Known rows, with every step that occurs
sufus/nifov/badog: [-0.08  0.19  0.10 -0.22 -0.10  0.10 -0.16 -0.22 -0.19  0.40  0.06  0.27
 -0.43 -0.36 -0.42  0.10  0.10 -0.21  0.00 -0.28 -0.09]
sutuf/tesuti: [-0.22  0.08 -0.03 -0.03 -0.08  0.22 -0.24 -0.24 -0.15  0.50  0.06  0.23
 -0.33 -0.74 -0.05  0.15 -0.01 -0.18  0.16 -0.07 -0.18]
nulok/badog/nifov: [ 0.05 -0.05 -0.22 -0.18  0.15  0.15 -0.12 -0.30 -0.31  0.36  0.08  0.26
  0.04 -0.54 -0.23  0.12  0.33 -0.40  0.06 -0.28  0.01]
miru/sufus: [-0.01 -0.02  0.04 -0.09  0.22  0.16 -0.13 -0.25 -0.19  0.36 -0.10  0.18
  0.19 -0.52 -0.27  0.16  0.28 -0.10  0.19 -0.20 -0.17]
miru/sufus/tesuti/sutuf: [ 0.11 -0.06 -0.25 -0.29  0.05  0.15 -0.04 -0.07 -0.04  0.28 -0.06  0.05
  0.45 -0.67 -0.22  0.09  0.07 -0.10  0.28 -0.24  0.01]
nifov/badog: [-0.17  0.02  0.28 -0.12  0.07  0.18 -0.26 -0.18 -0.03  0.44 -0.03  0.23
 -0.34 -0.40 -0.20  0.14  0.02 -0.24  0.08 -0.11 -0.30]
tesuti/sutuf/nifov/sufus/miru: [ 0.03  0.04 -0.10 -0.08 -0.01  0.34 -0.15  0.07  0.29  0.46 -0.03  0.19
 -0.10 -0.83 -0.12  0.04  0.12 -0.17  0.25 -0.40  0.29]
sutuf/tesuti/sufus/nifov/badog/nulok: [ 0.09  0.20  0.26 -0.25 -0.14  0.07 -0.18 -0.03 -0.01  0.34  0.03  0.32
  0.13 -0.64 -0.32 -0.01 -0.01  0.00 -0.06 -0.12  0.26]
miru/sufus/nifov/vokifu/nulok: [ 0.05  0.27  0.15 -0.10  0.32  0.06  0.07 -0.10 -0.51  0.31 -0.23  0.25
 -0.03 -0.43 -0.61 -0.20  0.26  0.00 -0.07 -0.65  0.38]
vokifu/nulok/badog/nifov: [ 0.13  0.01 -0.22 -0.13  0.31  0.22 -0.06 -0.24 -0.59  0.21 -0.05  0.30
 -0.01 -0.57 -0.37  0.02  0.23 -0.29 -0.01 -0.48  0.24]
sutuf/tesuti/sufus/nifov/badog: [-0.04  0.33  0.08 -0.22 -0.20 -0.01 -0.15 -0.03  0.12  0.41  0.08  0.26
 -0.19 -0.58 -0.30  0.05 -0.08 -0.07 -0.02 -0.19  0.20]
nulok/badog/nifov/sufus/tesuti: [ 0.19  0.07 -0.06 -0.37  0.24  0.04  0.10 -0.07 -0.17  0.28 -0.02  0.17
  0.17 -0.52 -0.17 -0.20  0.03 -0.23 -0.09 -0.27  0.32]
badog/nifov: [-0.10 -0.09 -0.19 -0.07  0.09  0.16 -0.24 -0.29 -0.39  0.43  0.06  0.22
 -0.08 -0.57 -0.35  0.17  0.37 -0.22  0.15 -0.22 -0.13]
sufus/nifov/badog/nulok: [ 0.06  0.06  0.26 -0.26 -0.04  0.17 -0.19 -0.23 -0.33  0.32  0.00  0.33
 -0.12 -0.42 -0.43  0.05  0.17 -0.15 -0.03 -0.20 -0.01]
sutuf/nifov: [-0.27 -0.02 -0.16  0.00 -0.05  0.36 -0.23 -0.15 -0.12  0.55  0.03  0.25
 -0.29 -0.69 -0.10  0.26  0.14 -0.23  0.35 -0.29 -0.14]
vokifu/nulok: [-0.06  0.06  0.00 -0.07  0.23  0.24 -0.18 -0.22 -0.43  0.40 -0.17  0.22
 -0.23 -0.64 -0.32  0.16  0.06 -0.14  0.17 -0.38 -0.10]
vokifu/nifov/badog: [-0.16  0.04  0.28 -0.11  0.14  0.26 -0.13 -0.04 -0.26  0.38  0.03  0.24
 -0.50 -0.38 -0.32  0.12  0.15 -0.06 -0.06 -0.15 -0.21]
sufus/tesuti/sutuf/nifov: [-0.15 -0.05 -0.45 -0.20 -0.21  0.35 -0.15  0.05  0.04  0.48  0.06  0.11
 -0.04 -0.84 -0.05  0.20 -0.08 -0.23  0.44 -0.33  0.04]
nulok/badog/nifov/sufus/tesuti/sutuf: [ 0.27  0.03 -0.31 -0.36  0.14  0.11  0.01  0.01 -0.05  0.26  0.11  0.13
  0.28 -0.63 -0.17 -0.13  0.09 -0.29  0.00 -0.27  0.34]
nulok/badog/nifov/vokifu: [-0.04  0.00  0.04 -0.14  0.26  0.05 -0.08 -0.16 -0.20  0.49 -0.01  0.23
 -0.06 -0.45 -0.21 -0.11  0.32 -0.41 -0.05 -0.36  0.13]
miru/sufus/nifov/badog/nulok: [ 0.18  0.03  0.33 -0.22  0.09  0.18 -0.09 -0.20 -0.37  0.14 -0.05  0.34
  0.27 -0.33 -0.52 -0.05  0.30  0.00 -0.08 -0.21  0.14]

Rows
[ 0.12  0.11 -0.09 -0.27  0.15  0.21  0.03  0.17 -0.11  0.40  0.05  0.05
 -0.09 -0.68 -0.23 -0.01  0.03  0.05  0.05 -0.22  0.09] -> vokifu/nifov/sufus/tesuti/sutuf
[ 0.09  0.23 -0.19 -0.30 -0.01 -0.08 -0.13 -0.16 -0.01  0.57 -0.05  0.14
  0.12 -0.65 -0.41  0.27  0.20 -0.14  0.21 -0.40  0.03] -> tesuti/sufus/nifov
[ 0.00  0.15  0.22 -0.13  0.41  0.14 -0.02 -0.08 -0.25  0.47 -0.25  0.23
 -0.21 -0.53 -0.17 -0.13  0.00 -0.34 -0.03 -0.54  0.16] -> nifov/vokifu/nulok/badog
[-0.12  0.02  0.09  0.01  0.36  0.13 -0.15 -0.09 -0.55  0.42 -0.17  0.23
 -0.23 -0.52 -0.47 -0.15  0.28 -0.13 -0.02 -0.49  0.20] -> badog/nifov/vokifu/nulok
[ 0.08  0.16 -0.14 -0.18  0.05  0.09 -0.03 -0.29 -0.34  0.33 -0.01  0.23
  0.11 -0.48 -0.48  0.11  0.36 -0.08  0.12 -0.37  0.05] -> miru/sufus/nifov
[ 0.00  0.28  0.08 -0.25  0.10 -0.17 -0.09 -0.02  0.10  0.70 -0.13  0.11
  0.03 -0.58 -0.40  0.03  0.21 -0.16  0.10 -0.47  0.15] -> tesuti/sufus/nifov/vokifu
[-0.20 -0.03 -0.16 -0.20 -0.23  0.35 -0.18  0.14  0.16  0.37  0.08  0.17
 -0.21 -0.64 -0.08  0.07 -0.20 -0.22  0.29 -0.25  0.07] -> sufus/tesuti/sutuf/nifov/badog
[-0.20 -0.04  0.08 -0.03  0.20  0.05 -0.21 -0.14 -0.28  0.56 -0.02  0.19
 -0.19 -0.49 -0.32 -0.07  0.37 -0.25  0.04 -0.30 -0.02] -> badog/nifov/vokifu
[-0.24  0.01 -0.18 -0.16 -0.09  0.24 -0.11  0.18  0.14  0.62 -0.02  0.08
 -0.14 -0.77 -0.03 -0.04 -0.08 -0.25  0.33 -0.42  0.15] -> sufus/tesuti/sutuf/nifov/vokifu
[ 0.27  0.13 -0.04 -0.33  0.39  0.12  0.15 -0.02 -0.45  0.15 -0.15  0.22
  0.13 -0.55 -0.31 -0.28 -0.07 -0.13 -0.15 -0.47  0.55] -> vokifu/nulok/badog/nifov/sufus/tesuti
[-0.09  0.13 -0.02 -0.11 -0.02  0.06 -0.22 -0.07  0.17  0.56 -0.03  0.16
  0.06 -0.83 -0.07  0.20 -0.03 -0.10  0.21 -0.10 -0.05] -> sutuf/tesuti/sufus
[ 0.03  0.00  0.01 -0.30  0.15  0.08  0.04 -0.15 -0.16  0.31 -0.17  0.09
  0.33 -0.56 -0.22  0.02  0.02 -0.04  0.21 -0.24  0.00] -> miru/sufus/tesuti
[-0.02  0.21  0.14 -0.14  0.17 -0.01  0.01 -0.16 -0.25  0.46 -0.10  0.20
  0.02 -0.40 -0.46 -0.11  0.36 -0.10  0.00 -0.46  0.17] -> miru/sufus/nifov/vokifu
[-0.02 -0.09  0.45 -0.14  0.21  0.33 -0.16 -0.03 -0.39  0.31 -0.01  0.30
 -0.17 -0.43 -0.33  0.07  0.21  0.01 -0.10 -0.07 -0.14] -> vokifu/nifov/badog/nulok
[-0.14  0.23  0.07 -0.17  0.04 -0.01 -0.09 -0.17 -0.20  0.65 -0.04  0.19
 -0.37 -0.48 -0.37 -0.01  0.22 -0.24  0.05 -0.45  0.00] -> sufus/nifov/vokifu
[ 0.34  0.08 -0.31 -0.31  0.29  0.18  0.07  0.07 -0.32  0.12 -0.03  0.17
  0.24 -0.66 -0.32 -0.22 -0.01 -0.18 -0.07 -0.46  0.55] -> vokifu/nulok/badog/nifov/sufus/tesuti/sutuf
[ 0.03  0.17  0.15 -0.19  0.03  0.10 -0.06 -0.20 -0.23  0.21  0.01  0.29
 -0.05 -0.27 -0.51  0.00  0.23 -0.07 -0.04 -0.29  0.07] -> miru/sufus/nifov/badog
[ 0.10  0.08 -0.10 -0.29  0.07  0.12 -0.10  0.04  0.12  0.45 -0.01  0.04
  0.07 -0.70 -0.12  0.02 -0.09 -0.13  0.17 -0.18  0.00] -> nifov/sufus/tesuti/sutuf
[ 0.35  0.11  0.10 -0.24  0.45  0.15  0.10 -0.12 -0.30  0.16 -0.23  0.29
  0.07 -0.59 -0.39 -0.27  0.15 -0.17 -0.19 -0.59  0.67] -> vokifu/nulok/badog/nifov/sufus/miru
[-0.09  0.04 -0.20  0.04  0.00  0.40 -0.27  0.06  0.12  0.50  0.13  0.20
 -0.19 -0.75 -0.09  0.16  0.16 -0.18  0.27 -0.23  0.01] -> tesuti/sutuf/nifov/sufus
[ 0.07  0.35  0.09 -0.21  0.25 -0.10 -0.03  0.04 -0.18  0.55 -0.26  0.16
 -0.03 -0.60 -0.53 -0.07  0.11 -0.06  0.04 -0.67  0.36] -> tesuti/sufus/nifov/vokifu/nulok
[-0.13  0.10  0.01 -0.19  0.04  0.25 -0.01  0.08  0.02  0.47 -0.07  0.16
 -0.15 -0.68 -0.04 -0.03 -0.16 -0.07  0.20 -0.28  0.16] -> sutuf/nifov/sufus/tesuti
[ 0.10  0.33  0.04 -0.23  0.25  0.06  0.09 -0.14 -0.40  0.44 -0.17  0.28
 -0.29 -0.48 -0.39 -0.17  0.08 -0.31 -0.10 -0.72  0.37] -> sufus/nifov/vokifu/nulok/badog
[-0.02  0.10 -0.21 -0.21  0.12  0.31  0.07  0.23 -0.05  0.41 -0.15  0.18
 -0.07 -0.76 -0.06 -0.19 -0.23 -0.32  0.18 -0.68  0.52] -> sufus/tesuti/sutuf/nifov/vokifu/nulok/badog
[ 0.05  0.24  0.11 -0.30 -0.04 -0.06 -0.15 -0.06  0.11  0.46 -0.02  0.19
 -0.04 -0.46 -0.44  0.15  0.08 -0.14  0.04 -0.31  0.05] -> tesuti/sufus/nifov/badog
[-0.06  0.05 -0.11 -0.08  0.19  0.33  0.05  0.26 -0.16  0.28 -0.21  0.15
  0.20 -0.71 -0.27 -0.24 -0.04 -0.01  0.21 -0.62  0.54] -> miru/sufus/tesuti/sutuf/nifov/vokifu/nulok
